Each row was made from one path, in order. Every step used is in the known rows, and no mark comes twice. Write each row's path.
In the rows, zero is written as 100.
Known rows
r/n: 112 121 128 127  91 100 102 119 102  83  97  79  91  74 107 109  84  87  99 101  92 103  98  93  85 110 122 134  92  88 106  99 106 101  98  78  85 102 104 111 110 107  58
a/l/n:  93 111  97 117 103 116 107 100 105  65  61 105 114 101 106 105  94 125 100 129 104 127  86  83  83 125  97 105 134  94 119 118  88 112 116  75  71 103  93 103 116 110  30
n/q/c:  98 136 133 127  91  74 102  87 114  95 114 125 104  95  99  99 110 130  98  89  78 120  73  91 110  77  94  78 113  73  96 106 119  87  86  94 124 100  84  65  67 128  67
b/q/p:  90  90 107  91 108 104  88  84 107 140  87 119 114 100  79  95 102 101 127  90  37 151  95  86 119  91 106  99 111  91  77 115  83 107 118  90 126 101  97  96 119 145 137
v/q:  99  90  98  93  92 107 117 119 128  86  95  86  97 107 112 134 119 131 109  92 106 134  83 116 100 124 116 107 111 100  92  85  84 111  88 108 107 108 101  84 101 109  88
m/k/q/b: 106  74 139  92 101  98 100 106  92  66  82 111 157  82 110 118  74 135  54 111  97 134 132  93  99 107  83  85 126  93 106 116 106 168  86  56  87 108 132  87  84 131 132
a/l/n/r/k/q:  98 103 115 124 127 100  69  86  97  60  82 112 123 121  89 114  98 163  85 108 105 142 136  81  83 105  72 132 144 120 131 134  91 127 105  75  74  96  56  77  90 149  87
n/q:  86  98 128 133  93  98  86 101  98 115  95 118  91  94 101 106 122 131 110 100  90 149  68 103 108 100 112 102 108  93  95 108 104  95  84 115 119  93  90  90  92 105  69
r/k/m:  94 122 112 112 105  98 102 117  92  86 106  95  68  93  66 119 111 110  71  88  46  70  85  78 100 117 111  96  94 124 122 134  94 102  83  90 104 102  84  88 115 112 145
a/l:  67  91  95  89 116 110  90  82  85  56  87 113  99 117  89 110 101 114 102 118 100 111 113  96  91 105 102 114 120 101 114 129  88 110 112  92  89 113  93  90 114 110  80
m/n/q/u: 102  95 103 141  99 105  29  79 117 125  72 114  81  87  85 124 129 103 135  87  69 133  69  70  75  90  96 106  94  74  96 100  78  96  71 114 133  93  90  87 105  95  69
n/q/k/m:  86 124 137 130  96  80 101 118 100 102 103 110  45  78  75 113 103 112  71  93  34 109  56  84  95 124 122  78  98  98  82 124  99  86  65  94 104 113  88  85 115 107 117
l/a:  79  73 112 107 133 113  83  81 111 112  99 120 106  75  83 103  99 115 109 108 100 101  80 114  87  87  91  57 133  87  90  94 102 103  99  81  79  78 111 119 106 102  90
u/q/n: 129 115 116 134  94  99 102 135 114  92 100  84  88  90  96 115 129 144 111  76 114 145 117 121  88 126 103  77 102  74 104 118 102 113  86 105  93 113 105  99 107 136  66
n/q/k:  94  91 133 136 105  86  94 106 110  98  95 118  72  77  87 104  78 109 103  95  79 133  44 104  89 109 112  91 122  91  69  94 107  86  82 102 115 104  81  76  99 140 106
p/q/v: 114  84 125 103 112  94 102  73 142 122 108  86 127 110  88  61  97 128 120  97  83 151 104 125 119 116 110 102  77  99  97 111 122 134 126 105  89 101  84  93 154 111 101
l/n/q/c: 111 148 133 143  85  77 113  96 126  96  96 120 113  88 107  97 106 139  98  98  81 132  58  83 103  90  93  74 125  68 100 103 118  88  91  83 113  97  83  72  72 128  33
l/n/m/k: 130 101 109 113  89 111 128 107  98  88  74 101  99  95 115  85  60 133 100 126  76 100  76  82  89  96 117 102 136 100 107 119 116 138  92  74  83  91  86  79 117 111  98
r/k/m/n: 109 118  99 141 100 113  58 105 124  95  99 101  76  69  75 109 116 107  56 103  38  57  89  73  87 113 101 106 103 114 110 134  72 115  81  90  98  98  80  96 124  89 100
k/m/n: 106 125  98 132  89 107  60 102 124 107  98 100  77  72  93 102 123 102  52 111  43  67 103  75  88 112 103  96  94 100  97 131  70 110  79  92  87 104  97 109 124  59  76
n/l/a:  73  56 128 124 116 105  76  70 110  82 123 132  83  86  61 117  92 127 116  93  99  95  89 112  74  94  80  74 139  91  85 117 100  83  80  90  84  74 109 119 116 107  80
n/m/k/w:  86  81 111 118  98 108 104  71  94  78  95 105  82  82 107 109  60 120  83 119  75  87  92  68 117  98 105 108 103 100 129 131  98 147  91  89  82 102  86 127 124  94 134
p/q/b: 113  78 133 100  97 101  91 103 115  99  98  98 147  80 102 119  98 131  68  86  96 123 123 105 112 114  96  76 102  69  98 106 108 156  79  90  96 104 144  92  95 118 112
r/k: 107  88 101 112 114 109  96 105 101  80  99  99 101  98  74 111  89 107 106  89  92  82  78  97  97 102  96 114 116 122 120 106 101 109 104  96 116  91  75  81  98 147 139
k/m/n/q:  89 119 128 158  85 102  54 103 117 121  96 118  74  72  96 108 141 132  72 108  44 122  71  82  98 110 114  99 103  92  93 134  80 102  68 105 110  98  89  97 111  73  47
l/n/m/k/q: 115 110 115 112 100  97 117 102 101  77  82  99 124 104 117  90  71 154  75 125  81 150 117  84  92  91  94  98 148 102 103 116 105 144  98  74  62  97  76  75 104 108 104
l/n/r: 129 114 117 127  96  98  75  94  99 121  80 113 100 106 117  94 105 135 105 103 115  97 113  80  84 108  89 127 105 102 116 125 108 103  87  79  87  87  87 109  93 112  40
l/n/q/b: 103  87 144 132  91 107 100 120  96 100  67 115 140  63 117 112 112 137  91 104  87 145  68  82 103 122  97  90 124  72 104 103 111 137  65  72  98  90 138 112  82 123  53
p/q/n/r/k/w: 103  91 131 157 118 111  52  73 114  85 107 102  85  89  88 134  93 148  88  82 103  90 118  83 116 126  87 123  89 109 146 143  94 134  93 104  98 108  70 128 110 137 114
c/q: 100  94 101 110 104  97  95 111 100  76  87 117 112 122 108 105  82 126  65 100 118 130 114 108 122  95  91  99  99  99 117 123  97 127  86  95  90  74  89  83 109 128 100
n/r/k: 115  89 114 118 118 104  66  90  90  95 102 114  92 110  79 109  96 126 113  83 102  71 105  87  91  96  88 140 108 126 128 129 110 109  88  91 118  87  64  81  89 156 125
u/q: 108  95 105 108  83  80 107 107 116 103 108  96  92  85  85 113 114 131 101  75 117 152 106 114  94 100  99  78  97  73 107 114 105 126  90 102  99  95  99  80 111 132  92
v/q/k/m/n: 106 115 105 135  90 103  74 115 145  93  96  97  62  65  88 118 108 107  52 103  37  82  73  86  78 129 114  92 109  99  76 117  64 110  69  89  90 113  90  89 128  86  89
c/q/v: 105  78 114  99 120  96 108  89 114  92  90 106 126 124  98  56  85 119 106 106  92 147 103 117 125 107  95 116  79 111 115 125 116 140 108  86  79  76  80 100 152 132 103
c/q/k: 105  86 114 117 113  86 103 112 111  69  88 117  88 100  91 102  48 104  67  94 100 118  78 111  99 104  94  89 114  96  85 104 100 112  83  88  90  88  81  71 114 157 132
b/q/k/m:  80 118 117 105  98  74 117 120 105 108 102 117  68  78  76  97  84 110  71  93  41 117  75  82  93 121 114  73 101 108  84 132  90  86  82  78  98 112  88  93 132 129 156
k/w:  73  90 105 121 101 102  90  72 104  86 103 101  90  79 103 119  89 100  84 106  97  95  98  76 122 112  89 104  81  99 128 113  87 119 101 100  85 106  98 147 115  84 107
q/b: 102  76 121  89 101 107 102 111  85  89  89 105 137  76 105 108  99 103  82  94  92  97 111  89 103 107  91  92 105  82 101  98 108 139  74  74  93  98 147 114  84 115 112

Which path is each row?
131 101 122 136 124 114  62 108  92  89  98 106  86 110  84 112 106 137 118  80 102  72 114  95  86 111  94 137 110 123 126 134 109 107  86  93 112  97  69  92  88 163 108 | q/n/r/k
106  91  88 102 112  97  65  91 100  93  71 110  95 125  90 127  93 100 111  78 102 132 104  83  95  87  85  98  82  80 119 106  85 114  76 102 111  81  94  79 110 127 120 | c/q/u
101 113 129 153  84 102  98 114 111 115  73 113 104  84 115 103 118 144 110 110  94 163  48  92 100 117 108  97 123  88 103 105 104  99  90  98 105  88  89  97  98 108  25 | l/n/q
 97 115 104 134  93  94  70 107 136 113  94 118  75  58  83  91  94 107  55 105  35  94  83  76  81 117 104  87 109 102  81 133  68 101  81  79  92 105  87 100 137 102 110 | b/q/k/m/n
102 105 115  99 118 101  77  76 106 113  95  94 112 115  82 115 111  98  99  95  37 142 124  88 119  90  92 101 114  88  75  98  83 124 115  95 100 109  95  87  95 110 122 | k/q/p
111  85 131 139  80 108 102 120 118  45 123  96  65 119  89 142 118 155 123  74 103 120 111 116  80 144 100 124 120 103  87 127  85  78  62 121 105 115 105 104 112 119  58 | v/q/n/l
 91  74 144 115  97 103  90 111  86  99  85 119 130  72 108 115 116 128  91  95  84 133  85  92 109 108 100  93 111  76  98 106 111 134  60  85 109  95 138 105  78 120  87 | n/q/b
102  89 124 154 113 103  62  82 105  80 104 104  75  80  84 136 102 146  99  77 108 100 114  80 107 121  83 122  89 104 152 148  96 135  85  96  95 101  73 130 109 151 107 | u/q/n/r/k/w
104  92 126 140 100 113  95  80 113  77  99  96  84  83 111 116  68 146  81 111  78 106 108  83 119 114 110  96 103  92 125 138  98 155  92 101  81 116  86 120 129 101 119 | p/q/n/m/k/w
 97  97 135 139 104 100  76  83 126 127  94 106  96  84  89  58 130 125 113 114  34 142  68  97 108 117 114 116  82 105  98 132 104 119  94  95  94  94  78 113 155  87  59 | k/m/n/q/v
101 125 129 117  96  77 103 111 125 101 114  95  60  86  72 118  88 113  52  86  45 102  86  97  98 128 118  63  91  94  80 123  96 101  79  99  93 119  93  76 126 106 139 | p/q/k/m
103  71 122  96 105 104  98 117  86  70  79 118 146  95 112 113  85 124  56  95 105 120 120  96 119 104  83  90 104  81 117 117 105 161  62  70  86  79 139 100  94 140 113 | c/q/b
114 131 127 130 111 103  75 120  86  94 106 100  57 104  75 119 126 135  82  82  53  59 113  77  92 126 108 114  89 126 127 156  99 100  69  87 102 105  78  96 105 126 119 | q/n/r/k/m
112  75 130 119 118 106  53  95  98  79  89 113 152  79  98 114 102 141  59  93  84 109 143  75  89 100  66 119 129  99 113 121  94 162  69  62  81  93 110  98  75 139 114 | m/n/r/k/q/b
 81  68 147 140 112 106  79  82 110  71 120 119  77  69  66 122  82 119 117  94  94  97  87 108  66 101  94  99 135  85  88 118 105  83  77  76  73  75 112 127 123 112  54 | r/n/l/a
 97 111 108 141  95 101  32  86 114 127  75 111  65  84  80 130 140 105 116  85  43 124  70  61  77  98 103  98  84  76  98 115  74  95  62 110 127  98  91  89 113  82  77 | k/m/n/q/u
125 116 128 145  98  91  28  80 128 127 109 116  64  86  89 104 107 133  57  92  62  74 128  82  80 111 100 114  90  98  88 151  88 113  63  91  93 105  78  86 116  97  79 | p/q/k/m/n/r
112  88 133 148  89 102  89 114  99  38 120 117  73 129  86 123  95 151  96  79 110 116 130 111  94 125  83 119 112 101 103 151  93  88  60 115  91  93  97 103 118 131  66 | c/q/n/l
 86  81 121 122  93 106  93  70 108  70  91 112  90  75 103 126  58 111  74 122 106  94  90  84 116 115  98  99  90 110 133 137  93 140 111  85 100 115  92 122 124 106 125 | m/k/w
118 113  87 114 103 108 130 112  91 108  85  84  99 101 119  68  98 125 118 107  58 104  81  68  95  86 107 110 134  82  98  88 107 114  73  92  57  75  89 113 106  82  71 | l/n/m
111  95 111 129 121 114  70  90  92  73  77 116 101 111  82 111  93 140 113 102 106  87  97  78  80 111  88 144 130 123 139 141 102 116 100  74  99  89  60  83 101 161  80 | a/l/n/r/k
118  90 109  96  95 107 119  98  86  87  92 105  92 104 106  87  62 124 100 117  72  88  92  90  96  82 118 107 126 104 101 123 116 136  88  85  94  95  86  72 114 111 133 | n/m/k
 97  86 130 137  84  96  97 111 104  69 121 124  83 110  82 107 100 154 125  77 100 136 122 102  82 128  87 116 123 106  92 148  90  66  75 109 106 105  98 117 123 139  84 | b/q/n/l
 95  83 126  91 108  96  97 106  89  78  91 101 156  84 110 112 100 126  63  99  93 136 140  89 104 105  75  90 120  84 100  97 101 150  78  71  75 102 136 107  76 115 118 | k/q/b
111  79 117  99 104  83 117  87 126 112 104  87 112  95  79  62 110 125 135  88  90 165  97 120 104 110 103 100  78  91 108 117 125 137 112  90  86  93  85  98 154 135  95 | u/q/v
105  78 114 145  75 102  60  78 123  66 127 119  74  96  76 112  97 117  93  93  82  81 113  89  74 107  80 132 117 102  87 136  77  85  71 111 100  94  95 106 123  89  59 | m/n/l
 94 124 119 110 100  82 110 117 101  94 105  99  51  81  75 110  89  91  62  94  40  77  75  84  90 123 115  76  92 105  84 119  94  90  75  86  92 116  95  91 119 104 139 | q/k/m
 79  85 113 144 120 115  64  63  95  62  83 116  90  89  88 130  83 134  93 109 101  86  98  59 105 121  81 140 109 117 161 150  86 133 101  80  85  99  65 132 115 136  89 | a/l/n/r/k/w
116  91 138 105 117  92 120  86 109  83  93  82 125 104 103  49  69 131 114 122  57 157 117  98  99 101 112 134 107 110 105 119 128 153 116  64  57  98  71  96 151 118 105 | r/n/m/k/q/v
 96  99 107 113 121  94  91  99 105  71 102  97 124 107  84 112  93 133  81  95  95 138 119  96  99  96  79 107 132 120 113 103  94 121 108  93  89  97  66  77  89 137 136 | r/k/q
 96 107  83 108 113 115 124  99  82  80  77  92 100 111 112  75  99 134 118 118  59 110  92  64  90  91 108 120 146  83 107 107 100 121  81  87  51  83  86 107 115  88  58 | a/l/n/m
109  73 125  96  89  90 107 116  98  92  94 101 132  66  93 122 110 126  84  76 105 137 115 100  98 109  91  74 101  61 107 110 112 160  64  75  92  95 147  97  94 142 104 | u/q/b
114  95 113 102  97  97  88  88 114 124 100  92  89  96  65 123 120 101 119  74  48 144  99 100 113  93 108  87  98  66  81 109  93 131 103 101 117 101 105  75 112 138 111 | u/q/p
 86  74 112  85 114  90 120  85 118 129  92 115 138 103  94  35  92 125 144 104  79 172  93 108 111 107 101 112  92 115 103 122 114 113 129  79  95  90  81 119 158 141 123 | b/q/v
116  84 136 116 116 102  84 106  91  75  77 108 159  84 103 116  95 149  71  95  96 125 129  74  93 111  69 111 134  98 121 114 107 159  75  55  77  91 112 100  71 152 107 | l/n/r/k/q/b
 93 118 119 105  94  87 121 130 119  83 103  90  51  88  82 131 102 110  69  87  43 100  65  95  92 137 125  81  99 105  80 109  85  97  69  90  96 121  94  79 120 108 131 | v/q/k/m
 77  71 128 144 110 109  53  71 124  87 124 134  69  68  56 117 106 129  86 100  62  74  91  96  68 102  83  73 134  93  83 138  81  91  65  85  75  77 109 124 131  80  65 | k/m/n/l/a
101  92 120 153  79 101  62  89 117  58 130 116  54  91  54 125 103 123  76  87  47  61 104  75  76 119  88 127 112 116 102 158  73  87  58 104 102  93  82  98 132  96  88 | r/k/m/n/l
103 121 121 116 108  93  78 106  83  99 109 107  62 103  70 119 117 124  76  83  53  60 107  74  96 112 106 116  86 129 128 154 100 103  71  86 106  98  75  87 105 121 133 | n/r/k/m
 96  68 146 148 120 113  68  83 129  83 126 122  84  88  67 124 101 158 113  85 103 115 106 126  78 112  85  63 141  83  81 125  99  89  79 103  80  88 112 116 120 115  63 | p/q/n/l/a
106 106 109 137  95 101  68  94 109 123  59 108  88  93  95 126 121 114 147  86  83 156  52  69  78 104  99  98 100  73 105  92  91  91  80 103 121  91  92  91 102 111  59 | l/n/q/u
 95  95 110 121 103  95  57  84  99 123  77 112  80 102  85 130 124 105 147  77  81 144  69  76  84  90 101 101  90  77  99  95  94  90  75 116 134  96  92  84  97 108  93 | n/q/u
 63  76 112 124 109  87  99  79 118  91  96 123  90  61  94 105  53 105  87  98  87 129  73  77 109 116  91  92 103 101 106 116  83 109 104  87  92 109  82 137 129 141 149 | b/q/k/w
